Each row was made from one small tree. The marks that hang from a mark follow it in brackets, in alphabetical order. Every link used is in the known rows. Write each row's tree.
Known rows
mefe[saku zamo]: [-0.78 -3.11  0.40 -0.59  0.93  0.54 -1.85 -2.46  2.04  2.50  0.71 -2.53
 -0.54  1.32 -0.78  0.59 -3.13  0.87  3.05  0.53 -0.13 -0.84  2.60 -1.05
 -0.80 -0.35  0.42]
boli[ladu]: [ 0.87 -2.26 -3.36 -1.25  0.04  0.18 -6.04 -0.14  2.12  2.33  0.81 -4.64
  1.52  0.62  0.54  6.85 -3.74  3.04  1.06 -0.18 -0.88  0.71  0.68  0.42
 -2.74 -0.25  1.44]
sekez[moti sedeka]: [ 1.37 -1.66  0.61 -0.96 -2.54  0.37 -3.14  0.06  0.32 -1.26 -0.56 -1.71
 -1.41 -1.58  1.04 -0.97 -0.19  2.76 -0.91 -2.38 -1.61  1.56  1.82  2.85
  1.95  1.79 -1.57]
ponar[moti[sekez[mefe[zamo[tate]] sedeka]]]: [ 0.44  1.70  2.33  0.76  0.54 -0.83  0.80  1.36  1.26 -1.32  0.50  2.97
 -0.39  0.02  0.94  1.68  0.59  0.04 -1.38  0.02 -0.42 -0.65 -0.04  0.71
  1.94  0.46 -0.55]
mefe[ladu saku[tate[zamo]]]: [-1.25 -2.07 -2.56 -0.07  0.68  0.35  0.74 -2.43  3.55  0.70  1.75 -0.46
  0.41  0.91 -1.04  0.08 -1.74  1.95  1.78  2.28 -1.38 -1.83 -0.54 -0.35
 -0.21 -1.58 -1.97]
mefe[ladu zamo]: [-0.32 -3.36 -2.68 -1.13  1.45  0.46 -3.88 -2.08  0.17  1.57  0.11 -2.18
  1.52  0.64 -1.01  1.84 -2.55  0.59  2.26 -0.60 -0.98 -0.46  1.63 -0.16
 -2.59 -1.47 -0.42]
sekez[mefe moti sedeka]: [ 1.70 -1.16  2.50 -0.67 -2.95 -0.16 -2.49  0.29 -1.84 -1.27 -0.07  1.32
 -2.55 -1.70  0.88 -2.95  0.94  1.72 -2.12 -2.26 -1.01  1.54  0.62  3.09
  2.11  2.09 -1.22]
moti[sekez[mefe[ladu[boli] zamo] sedeka]]: [ 0.02  0.83  3.16 -0.04  0.63 -0.55 -1.46  1.10 -5.08 -2.46 -0.80  0.65
  0.40  0.44 -1.25  0.76  1.24 -2.65  0.82  0.49  1.24  0.96  1.02 -0.63
 -1.16 -1.71  0.69]
sekez[mefe[saku zamo] moti sedeka]: [ 0.29 -2.99  3.00 -0.32 -1.26  0.29 -0.32 -1.84 -2.40 -1.31  1.53  3.00
 -4.35 -0.28 -0.88 -5.18  0.32 -0.38  1.00 -1.45  0.10  0.00  0.54  1.10
  2.17  1.56 -0.32]
mefe[ladu[boli] saku]: [-0.25 -1.45 -0.38 -0.47  0.75  0.71  1.24 -1.36 -1.93  0.05 -0.33 -2.00
  1.65  0.77 -0.49  3.51 -0.45  1.33  2.91  1.81  1.27  0.69  0.56 -1.78
 -2.49 -1.90  0.75]
sekez[sedeka]: [ 1.13 -0.19  2.59 -1.21 -2.04 -0.25 -2.84  0.26  1.36  0.16 -0.53 -3.67
 -0.40 -0.60  0.97  0.94 -1.07  2.68 -1.23 -1.38 -1.39  0.47  2.99  2.05
  1.12  0.82 -0.96]
tate[saku]: [-0.11 -1.69  2.53 -0.43 -1.31  0.41 -3.30 -1.28  4.24  4.31  0.85 -4.22
  0.04 -0.34  1.31  4.41 -2.59  2.38 -0.50  0.36 -1.44 -0.65  1.01  0.90
  1.34  0.54 -0.14]
moti[sekez[mefe]]: [ 0.37  0.68  0.65  0.02  0.23 -0.45 -2.99  1.37  1.54  3.77 -1.13 -1.79
  0.75 -0.02  0.71  1.49 -0.48  0.66 -1.20  0.56 -0.43  0.30 -0.09 -0.06
 -1.31  0.71  1.30]
sekez[moti[ponar] sedeka]: [ 1.08  0.09 -2.26 -0.72 -2.25  0.72 -0.07  0.86  1.07 -1.86 -1.73 -2.64
  0.19 -1.60  1.54 -1.88  0.56  0.97 -1.60 -2.90 -0.56  2.03  1.93  2.01
  1.34  1.86 -0.96]
ponar[moti[sekez[mefe sedeka]]]: [ 0.55  1.62 -1.04 -0.54 -1.52 -0.28 -0.59  1.38  0.54  1.47 -0.11 -0.35
 -0.87 -0.90  1.63  2.22  0.37  0.85 -2.27 -1.05 -0.93 -0.61 -0.67  1.35
  1.83  1.31 -0.87]
moti[ponar sekez[mefe[ladu saku zamo]]]: [-1.54 -0.26 -5.81  0.63  3.37  0.60  3.65 -0.40 -0.31  2.42 -0.07  0.05
  1.24  1.24 -1.36 -1.34  0.35 -4.15  2.17  0.68  1.97 -1.36 -1.27 -3.74
 -2.80 -0.74  2.67]
mefe[ladu]: [ 0.37 -1.94 -3.39 -1.14  0.58  0.39 -2.98 -1.01  0.78  2.05 -0.45 -3.15
  1.94 -0.20  0.10  3.01 -1.67  2.31  0.66 -0.47 -1.19 -0.10  0.55  0.19
 -2.29 -0.74 -0.39]
ponar[moti[sekez[mefe[saku zamo[tate]] sedeka]]]: [-0.24  0.97  1.69  1.19  1.25 -0.40  3.98  0.37  1.10 -1.07  1.70  3.92
 -1.64  0.60  0.34  0.56  0.71 -0.39  0.15  0.92  0.60 -1.91 -0.95 -0.99
  2.38  0.62  0.28]
moti[sekez]: [ 0.04  0.05 -1.51 -0.14  0.61  0.02 -3.71  1.18  3.74  3.63 -1.79 -4.28
  2.02  0.04  0.98  3.50 -1.76  1.74  0.03  0.46 -1.04  0.33  1.50 -0.14
 -1.63  0.38  0.89]
moti[ponar sekez[mefe sedeka]]: [ 0.53  3.35  0.41  0.14 -0.78 -0.50  1.12  2.81  0.80  0.64 -1.94 -2.12
  0.87 -0.60  1.25 -0.93  1.55 -1.54 -2.92 -1.15  0.51  0.70  0.74  0.07
  0.54  1.40  1.28]
saku[tate]: [-0.07  0.55  1.87 -0.56 -1.19 -0.29 -5.34 -0.12  3.45  0.46 -1.06 -2.97
  1.18  0.08  0.23  0.49 -3.04  3.54 -0.45  0.14 -2.22  0.59  1.37  2.10
 -0.47 -0.45 -1.97]

Which tree is each row?
[ 0.52 -2.68 -0.24 -0.14 -0.93  0.58 -0.13 -1.43 -0.65  1.87  0.83  1.84
 -2.26 -0.55  0.23 -2.54  0.10  1.51  0.58 -0.21 -0.03  0.63 -1.27  0.47
  0.05  1.65  0.32]  sekez[mefe[saku] moti]
[-0.63 -0.07 -3.53 -0.33  1.63  0.38 -0.56 -0.28 -3.28  0.46 -0.31  1.15
  1.99  0.47 -0.39  4.77 -0.36 -1.95  1.80  0.96  0.90  0.64 -0.59 -1.03
 -2.95 -2.20 -0.21]  ponar[moti[sekez[mefe[ladu[boli] zamo]]]]
[-0.28  0.78  2.09 -0.22 -0.99 -0.58  0.95 -0.94 -2.06 -2.37  1.39  2.12
 -2.14  0.06 -1.42 -4.22  0.44  0.89 -0.39 -0.03 -0.65 -1.60 -1.88  0.64
  1.64 -0.42 -1.36]  sekez[mefe[ladu saku[tate]] sedeka]
[-0.19  2.76 -0.24  0.57 -0.12 -0.13  4.32  1.77  0.62  0.93 -0.89 -1.41
 -0.51  0.11  0.64 -2.42  1.95 -1.91 -1.28 -0.14  1.60 -0.55 -0.13 -1.73
  1.06  1.52  2.12]  moti[ponar sekez[mefe[saku] sedeka]]
[ 0.04  2.44 -1.96  0.37  0.47 -0.10  0.24  2.18  2.28  3.26 -2.20 -2.70
  2.22 -0.19  1.19  0.53  0.31 -1.26 -1.86 -0.01  0.57  0.97 -0.03 -0.77
 -1.83  0.75  1.85]  moti[ponar sekez[mefe]]
[-1.10  3.82 -2.24  0.95  0.61 -0.37  4.44  1.51 -0.43 -1.79 -0.77  0.86
  0.32  0.23 -0.94 -4.25  1.74 -2.29 -0.79  0.06  0.77 -1.36 -2.43 -1.52
  0.68 -0.24  0.47]  moti[ponar sekez[mefe[ladu saku[tate]] sedeka]]
[-1.12 -0.88  0.52  0.16  0.16  0.33  1.25 -1.80  0.89 -1.73  0.85 -0.25
  1.37  1.18 -1.04  1.92 -0.85  1.43  2.39  3.65  0.10  0.06  0.66 -0.57
 -1.13 -2.81 -1.86]  mefe[ladu[boli] saku[tate[zamo]]]
[-0.04  0.40 -0.44 -0.57 -0.47 -0.21 -1.02  0.32  0.06  0.96  0.58  0.38
 -1.20 -0.14  0.47  1.02 -0.59 -0.91 -0.69 -1.18 -0.76 -0.79  0.67  1.05
  1.48  0.61 -1.00]  ponar[moti[sekez[mefe[zamo] sedeka]]]
[-1.43  1.64  0.85  0.28 -0.32 -0.35  0.72 -0.37  0.73 -1.02  1.27  2.43
 -2.65  0.66 -0.92 -2.48 -1.15 -0.83  0.60  0.15 -0.65 -2.07 -0.87  0.39
  2.72  0.08 -1.81]  ponar[moti[sekez[mefe[saku[tate] zamo] sedeka]]]
[-0.25  2.82  5.85  1.98  0.67 -0.78  2.92  2.03  2.88 -0.51  0.49  0.91
  0.23  0.14  0.89  0.31  1.52 -3.10 -2.44  0.60  1.00 -0.87 -0.17 -0.91
  3.09  0.78  1.65]  moti[ponar sekez[mefe[zamo[tate[saku]]] sedeka]]
[ 0.29 -2.18  4.89  1.38  0.59  0.16 -0.27 -1.07 -2.97 -2.71  1.74  5.11
  0.01 -0.29 -0.29  2.08  1.15 -0.82  0.81  1.72  0.96  1.64 -1.94  0.25
  0.37 -1.30 -0.06]  sekez[mefe[ladu[boli] zamo[tate[saku]]] moti]
[ 0.13  2.61 -0.38  1.34  2.38 -0.84  3.32  2.21 -0.55 -2.75 -0.88  2.20
  1.99  0.24 -0.32 -0.87  2.37 -3.10 -1.24 -0.26  1.25 -0.23 -0.60 -1.52
 -0.48 -0.50  1.51]  moti[ponar sekez[mefe[ladu zamo[tate]] sedeka]]
[ 0.36 -1.09  0.56 -0.70 -0.55 -0.10  2.00 -1.20 -2.75 -0.09  1.54  1.06
 -2.14 -0.06 -0.71 -1.84  1.27  0.55  0.02 -0.32  0.32 -1.49 -0.96 -0.33
  0.95  0.27  0.41]  sekez[mefe[ladu saku] sedeka]
[ 0.87  0.01 -2.94 -0.12 -0.51  0.82  1.55  0.47 -4.44 -2.11 -1.90  1.07
  2.31 -1.07  0.53 -0.05  2.23 -1.21 -0.37 -0.75  1.62  3.51 -0.78  0.20
 -2.97 -0.61  0.17]  sekez[mefe[ladu[boli]] moti[ponar]]
[-0.85  4.62  1.67  1.05 -0.62 -0.59  3.44  2.14  1.53 -1.43 -1.06 -0.17
 -0.55  0.19 -0.17 -4.68  1.09 -1.56 -1.58  0.09  0.62 -0.71 -0.82 -0.62
  1.76  0.78  0.38]  moti[ponar sekez[mefe[saku[tate]] sedeka]]
[-0.39 -2.10 -2.37  0.17  0.27  1.02  2.20 -1.67 -0.44  0.72  0.36  1.43
 -1.28  0.15 -0.38 -4.61 -0.15 -2.06  1.45 -1.00  1.24  0.87 -0.03 -0.78
 -0.69  1.05  0.91]  sekez[mefe[saku zamo] moti[ponar]]
[ 0.55  0.75 -0.66 -0.31  0.04 -0.57 -0.97  1.42 -1.75  0.52 -0.41 -0.32
 -0.04 -0.65 -0.10  0.17  1.43 -0.43 -1.40 -0.66 -0.42 -0.65 -1.23  0.01
  0.01  0.38  0.52]  moti[sekez[mefe[ladu] sedeka]]
[ 1.18  0.58  4.25 -0.87 -1.77 -0.47 -0.71  0.50 -5.50 -2.87 -0.51  0.44
  0.04 -0.53 -0.09  1.17  1.85  0.42 -1.02 -0.09  0.69  1.75  0.76  0.98
 -0.48 -1.06 -0.33]  sekez[mefe[ladu[boli]] sedeka]
[-0.52 -2.52  1.85  0.67  1.90  0.11 -1.25 -1.84  2.91  1.13  1.94  0.17
  1.37  0.52 -0.25  4.33 -1.66  0.74  1.13  1.28 -0.75 -1.41 -0.21 -0.61
  0.29 -1.34  0.07]  mefe[ladu zamo[tate[saku]]]
[-0.25 -0.73  1.36  0.04  1.16 -0.40 -3.89  0.35  0.79  3.17 -0.57 -0.99
  0.35  0.65 -0.34  0.44 -1.51 -1.11  0.49  0.42 -0.22 -0.02  1.15 -0.27
 -1.72  0.01  1.26]  moti[sekez[mefe[zamo]]]
[ 1.43  0.74 -0.12 -0.45 -2.72  0.17  0.79  1.05 -1.22 -1.82 -1.08  0.25
 -0.96 -1.75  1.32 -3.99  1.97 -0.16 -2.81 -2.98 -0.07  2.06  0.49  2.21
  1.42  2.16 -0.60]  sekez[mefe moti[ponar] sedeka]
[ 1.32  1.07 -0.36 -0.38 -1.95  0.39  2.41  1.15 -5.76 -4.75 -1.56  1.49
  0.76 -1.54  0.56 -1.86  3.58 -1.44 -1.34 -1.78  1.60  3.32 -0.23  1.05
 -0.53 -0.05 -0.52]  sekez[mefe[ladu[boli]] moti[ponar] sedeka]
[-1.05 -0.70 -2.44 -0.21  0.77  0.27 -0.74 -1.72  1.64  0.14  0.38 -0.94
  0.64  0.67 -1.26 -0.20 -2.12  2.25  1.96  0.97 -1.10 -1.26 -1.01 -0.45
 -1.01 -1.30 -1.08]  mefe[ladu saku[tate]]
[ 0.15 -0.97  0.58  1.42  1.35  0.43  4.15 -0.67  0.57 -1.47  0.34  4.25
 -0.32  0.28  0.01 -3.66  1.17 -1.10  0.65  0.15  1.52  0.83 -0.82 -1.04
 -0.11  0.90  1.30]  sekez[mefe[saku zamo[tate]] moti[ponar]]
[-1.50  0.83  1.15  0.58  1.22 -0.68  0.15 -0.21 -1.64 -1.87  0.92  2.50
 -1.79  1.04 -2.57 -4.57 -0.07 -2.07  1.52  0.53 -0.13 -2.30 -1.55 -0.86
  0.92 -0.98 -0.18]  moti[sekez[mefe[ladu saku[tate] zamo] sedeka]]
[-1.42  0.72 -2.56  0.76  0.00  0.08  2.07 -0.83  4.56  2.55  1.76  2.20
 -0.81  0.62  0.44  0.66 -0.92  0.82 -0.09  2.79 -1.13 -2.10 -2.34 -0.29
  1.33 -0.05 -2.04]  ponar[moti[sekez[mefe[saku[tate[zamo]]]]]]
[-0.38 -1.43  2.28  0.79  2.77  0.18  1.88 -1.33 -1.40 -2.62  0.33  1.43
  2.08  1.58 -1.16  3.36 -0.22  0.35  3.85  2.73  1.85  0.42  1.05 -2.48
 -2.35 -2.73  0.94]  mefe[ladu[boli] saku zamo[tate]]
[ 0.30  0.94 -5.05 -0.66 -0.34 -0.03  0.60  0.79 -1.24  0.89  0.29  0.99
 -0.13 -0.99  0.79  2.19  1.11  0.07 -1.48 -1.13 -0.70 -1.34 -2.12  0.55
  0.69  0.34 -0.97]  ponar[moti[sekez[mefe[ladu] sedeka]]]
